Each row comes from the steps of one path. Every step used is in the known rows, and no mark comes twice. Write the path behind each row, first mark first.
Known rows
podonu > basi: [-1.452  1.196  3.448  1.573 -0.785  1.325  0.438  2.281 -0.202  5.833
 -3.310  1.303 -2.429  2.516 -0.840  3.924 -2.462  0.729  3.828 -0.981
  2.315 -1.708 -0.731 -0.585  0.406]
dunasu > fota > basi > tarin > tozav: [ 0.344  0.133 -3.698 -1.461  2.451 -1.538 -3.140 -0.417  1.577 -0.612
  0.557 -3.282  1.774 -1.665 -0.767  0.129 -0.539  6.123  1.474  1.328
 -1.020 -0.391  4.196  0.652 -1.142]
basi > tarin: [ 0.022  1.935  0.294 -1.126 -0.438  1.343  0.909  1.206  2.170  3.121
 -4.024  1.470 -0.494  0.649  0.213  3.290 -2.221  3.389  0.804  0.150
  0.113 -0.143  1.207  0.372 -0.808]
danadak > tarin: [-0.298  0.898  2.634 -0.671 -0.421  2.023  0.658  1.867  4.315  0.155
 -2.281  1.952 -1.078  2.319  0.810  3.674 -0.601 -0.342 -0.490 -0.829
  1.576  0.706  0.912 -0.939  1.312]
fota > basi > tarin: [-0.011  1.069 -0.910 -0.183  1.371  2.499 -0.286 -0.306 -0.522  0.803
 -2.135 -0.156  0.576  2.660 -0.755  2.546 -1.174  5.775  1.923  0.438
  0.193 -0.708  2.780 -1.994 -0.440]
tarin > basi: [ 0.254 -1.090  3.124  2.217 -0.041 -3.604  0.054 -1.281  0.471  6.308
 -3.145  1.071 -1.803  0.141 -0.499 -0.147  1.251  0.002  0.625  0.338
  0.831 -0.051 -3.542  0.322 -0.343]
tozav > tarin > dunasu > fota > basi: [-0.022 -1.210  0.208  1.370  0.684  4.074 -2.124 -4.690 -1.798 -0.901
  3.836  0.857  2.068  0.145 -0.826 -3.207  0.461  0.956  0.571 -1.267
 -0.030 -1.011  4.732  1.536  0.691]
bova > danadak > tarin > dunasu > fota > basi: [-0.600 -1.026 -3.289 -1.279  2.273  2.466 -0.687 -4.128 -1.252 -9.036
  6.927 -1.848  0.788 -1.459  0.139 -3.747 -0.454 -1.901 -1.158 -0.113
 -0.608 -0.032  1.173  0.417  1.489]
danadak > bova > basi > tarin: [-0.038 -0.170 -3.683 -1.250  1.432  0.499  1.576 -0.523 -2.156 -2.650
 -0.142 -1.183  0.942  1.159  0.901 -1.155  0.567  0.607 -0.346  1.387
 -0.807 -0.154 -3.900  0.082  0.303]
tarin > basi > fota: [ 0.444 -1.700  2.428  2.107  0.195 -4.565 -0.476 -0.268  1.467  2.408
 -0.976 -2.044 -1.366 -1.644 -0.496 -3.046  1.343  1.495  0.604 -0.573
 -0.425 -0.069 -2.994 -0.167  0.352]
danadak > bova > basi > tarin > dunasu > fota: [ 0.061 -1.218 -6.332 -0.885  0.934 -2.589 -0.293 -6.434 -5.907 -6.811
  3.497 -1.518  2.069 -5.986  0.946 -7.713  0.944 -2.325 -1.127  0.910
 -3.375 -0.995 -1.917  3.588  0.192]
bova > basi > fota: [-1.038 -2.085 -1.954  1.625  1.612  1.748 -0.430  3.585  3.490 -3.221
  1.810 -3.287  1.173 -2.014  0.122 -5.800 -0.501  2.012  2.035 -1.532
  0.369 -0.992 -1.465 -0.369  2.083]
bodol > tarin > danadak > bova: [ 0.663 -0.515  2.952 -0.261 -2.567 -0.525  1.612  3.174 -2.527  1.764
 -0.005  2.020 -0.563  4.369  0.513  1.911  2.392 -5.435 -2.061  0.268
  1.059  1.552 -1.649 -2.006  0.016]
basi > fota: [-0.161 -0.781  1.426  1.354  0.171  0.368 -0.088  3.835  4.372  0.589
 -1.283 -1.555 -0.529  0.682  0.052 -2.287 -0.794  2.555  1.544 -1.196
  0.997 -0.378  0.713 -0.531  1.286]
basi > tarin > danadak > bova: [ 0.837  1.699 -0.217 -0.486 -0.366 -5.928  1.929  1.388 -1.230  1.316
 -2.416  0.543 -0.065  1.798  0.178  5.297 -0.056 -1.852 -1.346  1.690
  0.418  1.168 -1.505 -1.481 -2.080]
bodol > tarin > dunasu: [-0.149 -0.170  2.950 -0.145 -3.748  5.393 -0.286 -0.830 -2.425  2.133
 -0.687  4.233 -0.979 -1.074  0.407 -3.256  0.730 -2.769 -1.207 -0.841
 -0.785 -0.533  0.958  1.922  0.253]
bodol > tarin > danadak > bova > basi > fota: [ 0.081 -2.397 -1.112 -0.163 -0.741  0.032  0.652  3.733 -2.732 -5.942
  5.144 -2.957  1.508  0.043  0.614 -4.795  2.773 -4.623 -1.460 -1.035
 -0.907  0.922 -3.144 -2.224  1.639]
tozav > tarin > basi: [ 0.434 -0.231  5.007  0.943 -0.752  1.160  0.452 -1.457  1.398  7.204
 -1.469  2.371 -0.984  2.955 -0.349  3.297  1.146  0.306 -0.647 -0.352
  0.961  0.673 -2.026  0.772 -0.516]
tozav > tarin: [-0.263  0.771  4.148  0.125 -0.640  5.932  0.789  2.786  4.612  5.446
 -1.810  2.905 -0.114  5.369  0.164  3.821 -0.932  1.471  0.259 -0.954
  2.373  0.346  1.515  0.415  0.358]
dunasu > fota > basi > tarin > bodol: [ 0.474  1.443 -3.809  0.677  1.068 -3.263 -0.540 -1.558 -1.860 -3.072
  1.096 -1.739  1.793 -3.207 -0.643  1.359 -1.216  1.966  1.580 -0.257
 -1.533 -0.730  4.802 -2.013 -0.795]
fefin > basi > tarin > dunasu: [-0.149  1.955 -1.524  1.482 -0.130  0.532  0.187 -5.035 -7.029  1.752
 -6.651  1.395  0.204 -2.090 -0.924  0.481 -1.676  2.442  1.422  1.216
 -0.216 -1.124  2.992  2.797 -2.671]
dunasu > fota: [-0.210 -1.301  0.072  1.130  0.721 -0.806 -0.624  0.997  3.329  1.552
 -0.691 -0.078  0.216 -0.420  0.266 -3.052 -1.102  0.861  2.149 -1.238
  1.164 -0.436  2.194  1.201  1.606]
bodol > tarin > basi > fota: [ 0.753 -1.795  3.834 -0.216 -2.336  0.856 -0.521 -0.136 -1.266  1.648
  0.751 -0.797 -1.542 -0.643  0.107 -4.161  2.467  0.062 -0.778 -1.618
 -2.068  0.530 -1.729 -0.278  1.181]

Write each row's path
[ 0.446 -0.446  1.741  2.017  0.045 -5.900  1.652  2.976  0.432  2.709
 -1.798  0.712 -0.476  3.414 -0.107  2.908  1.058 -4.092 -0.611  1.169
  2.576  0.924 -2.931 -1.972 -0.674] : tarin > danadak > bova
[ 0.053  0.005 -4.680 -2.203  1.747 -1.624 -0.307  1.425  0.520 -1.259
 -0.207 -2.570  1.044 -0.552  0.758 -0.215  1.629  1.226 -1.399  3.272
 -1.068  0.244 -4.408  1.444 -1.518] : danadak > bova > basi > tarin > tozav
[ 0.512 -1.133  4.629 -0.117 -2.531  1.960  0.113 -1.158 -2.161  5.411
 -1.305  2.380 -1.909  0.971  0.089 -1.186  2.226 -1.295 -0.807 -0.759
 -0.846  0.537 -2.398  0.325  0.493] : bodol > tarin > basi
[-0.815  0.861  0.512 -2.540  0.900  4.381  2.313  3.490  5.224 -2.712
  1.399  0.234 -1.427  3.798  1.043  3.199 -1.929 -1.415 -1.488  0.226
  1.919  1.387 -2.132 -0.665  1.109] : bova > danadak > tarin
[ 0.653 -0.805  4.255  0.799 -0.370  0.295 -0.109 -0.589  2.210  3.369
  0.613 -0.917 -0.576  1.232 -0.318  0.422  1.292  1.727 -0.698 -1.349
 -0.301  0.640 -1.491  0.337  0.199] : tozav > tarin > basi > fota
[-0.130  1.093  1.802 -1.519 -0.008  0.028 -1.170  3.726  6.927  1.573
 -2.178  0.459 -0.871  0.769  0.527  4.489  0.298  0.394 -1.464  0.942
  1.330  1.050  0.206  0.459 -0.375] : danadak > tarin > tozav
[-0.077 -0.029  1.351 -1.686  0.869 -0.393  1.868 -0.768  1.970 -0.903
  1.673 -0.264 -2.314  1.232  0.546  2.593  0.298 -2.507 -2.422  0.807
  0.389  1.658 -5.767 -0.150  0.245] : bova > danadak > tarin > basi
[ 0.004  1.692 -0.812  0.993  1.088 -2.594 -0.138  1.264 -0.258  1.013
 -1.336 -0.240  1.207  0.537 -1.493  5.560 -1.618  2.747  1.433  0.252
  0.931  0.026  2.965 -3.220 -1.880] : fota > basi > tarin > danadak
[ 0.206  0.886 -2.431 -0.733 -0.713 -1.887 -1.107 -4.653 -1.688 -1.021
 -0.289  1.165  0.640 -6.266  0.164 -3.347 -1.904  0.470  0.187 -0.408
 -2.360 -0.984  3.187  3.861 -0.814] : basi > tarin > dunasu > fota
[ 0.094 -1.263  1.061 -0.544 -3.004  3.554 -1.398 -2.769 -2.813 -0.672
  2.230  2.607  0.110 -3.711  0.589 -7.114  0.522 -2.999 -0.522 -1.812
 -1.897 -0.642  3.099  3.287  1.284] : bodol > tarin > dunasu > fota
[-0.629  1.037 -0.375 -3.297  1.235  2.339  0.396  5.210  7.862 -1.523
  1.489 -1.256 -1.330  2.416  0.896  4.342 -0.769 -0.668 -2.501  2.034
  1.623  1.721 -2.604  0.691 -0.475] : bova > danadak > tarin > tozav
[-0.031  1.092 -1.496  0.538  0.140  1.221 -1.076 -4.205 -3.838 -0.468
 -1.198  1.028  0.436 -1.758 -0.998 -0.118 -0.612  3.210  0.481  0.749
 -1.189 -1.438  2.615  0.058 -1.506] : fota > basi > tarin > dunasu
[-0.018 -0.020  2.685 -1.740 -2.259  4.583 -1.259  4.959  3.500  4.714
 -1.451  1.486 -0.888  1.976  0.396  0.553  0.967  0.489 -0.917  0.559
  0.428  0.638  0.699  1.159 -0.380] : bodol > tarin > tozav
[-1.096  3.318  1.513 -1.049 -1.056  1.367  0.867  0.475 -1.809  4.574
 -3.734  1.245 -1.975  0.712 -0.662  6.517 -3.746  3.057  3.155 -0.602
  0.180 -1.429  0.614 -0.001 -0.986] : podonu > basi > tarin
[ 0.307  0.442 -2.746  0.550  1.972 -4.527 -1.149 -0.693 -1.155 -1.906
  1.354 -1.874  2.317 -2.234 -1.243  1.952 -1.809  2.459  2.107 -0.643
 -0.220 -0.053  4.858 -1.935 -0.870] : dunasu > fota > basi > tarin > danadak
[ 0.852  0.794 -1.535  0.455  1.345 -4.699  1.008 -0.004 -3.885 -0.881
 -0.549 -1.226  0.969  3.572 -0.911  4.950  0.899  0.392 -0.246  1.928
  0.475  0.663 -0.237 -3.818 -1.705] : fota > basi > tarin > danadak > bova
[ 0.066 -2.131 -0.228  0.306 -1.329  4.569 -2.458 -4.357 -5.428 -2.799
  3.850  0.889  1.115 -1.999 -0.366 -7.447  1.448 -0.667  0.527 -1.646
 -1.800 -1.153  4.429  0.911  1.658] : bodol > tarin > dunasu > fota > basi
[-0.221 -2.351 -2.666  2.297  1.839 -5.505  0.648  3.533  0.130 -5.044
  3.295 -4.199  1.640 -0.870  0.068 -3.704  1.650 -3.271 -0.090 -0.050
  0.696  0.327 -4.327 -2.217  0.811] : tarin > danadak > bova > basi > fota
[ 0.201  1.326 -4.623 -0.027  0.391 -3.178  2.287 -0.024 -3.186 -3.811
  0.324 -1.071  1.060 -1.899  0.789  1.279  0.942 -2.853 -1.185  1.696
 -1.364 -0.116 -3.854 -1.159 -1.174] : danadak > bova > basi > tarin > bodol
[-0.040  2.354  1.375  0.647 -1.399 -1.693  1.496  2.196  3.302 -1.075
 -1.750  2.051 -0.862 -0.851  0.678  6.220 -0.430 -3.734 -1.461 -0.603
  0.957  0.721  0.963 -2.290 -0.099] : danadak > tarin > bodol
[-0.234 -2.090 -1.730  2.667  1.262 -0.707 -2.457 -4.581 -2.847 -1.941
  2.167 -0.289  1.236 -2.751 -0.947 -6.285  0.553  0.486  1.873 -0.570
 -0.265 -1.770  3.203  0.947  0.908] : tarin > dunasu > fota > basi
[-0.613 -0.202 -2.166 -2.182  0.541  1.203  0.165 -2.544  1.289 -6.877
  5.153 -0.170 -0.326 -3.306  1.058 -3.354 -1.415 -4.271 -2.181 -0.321
 -0.649  0.482 -0.450  2.765  1.086] : bova > danadak > tarin > dunasu > fota
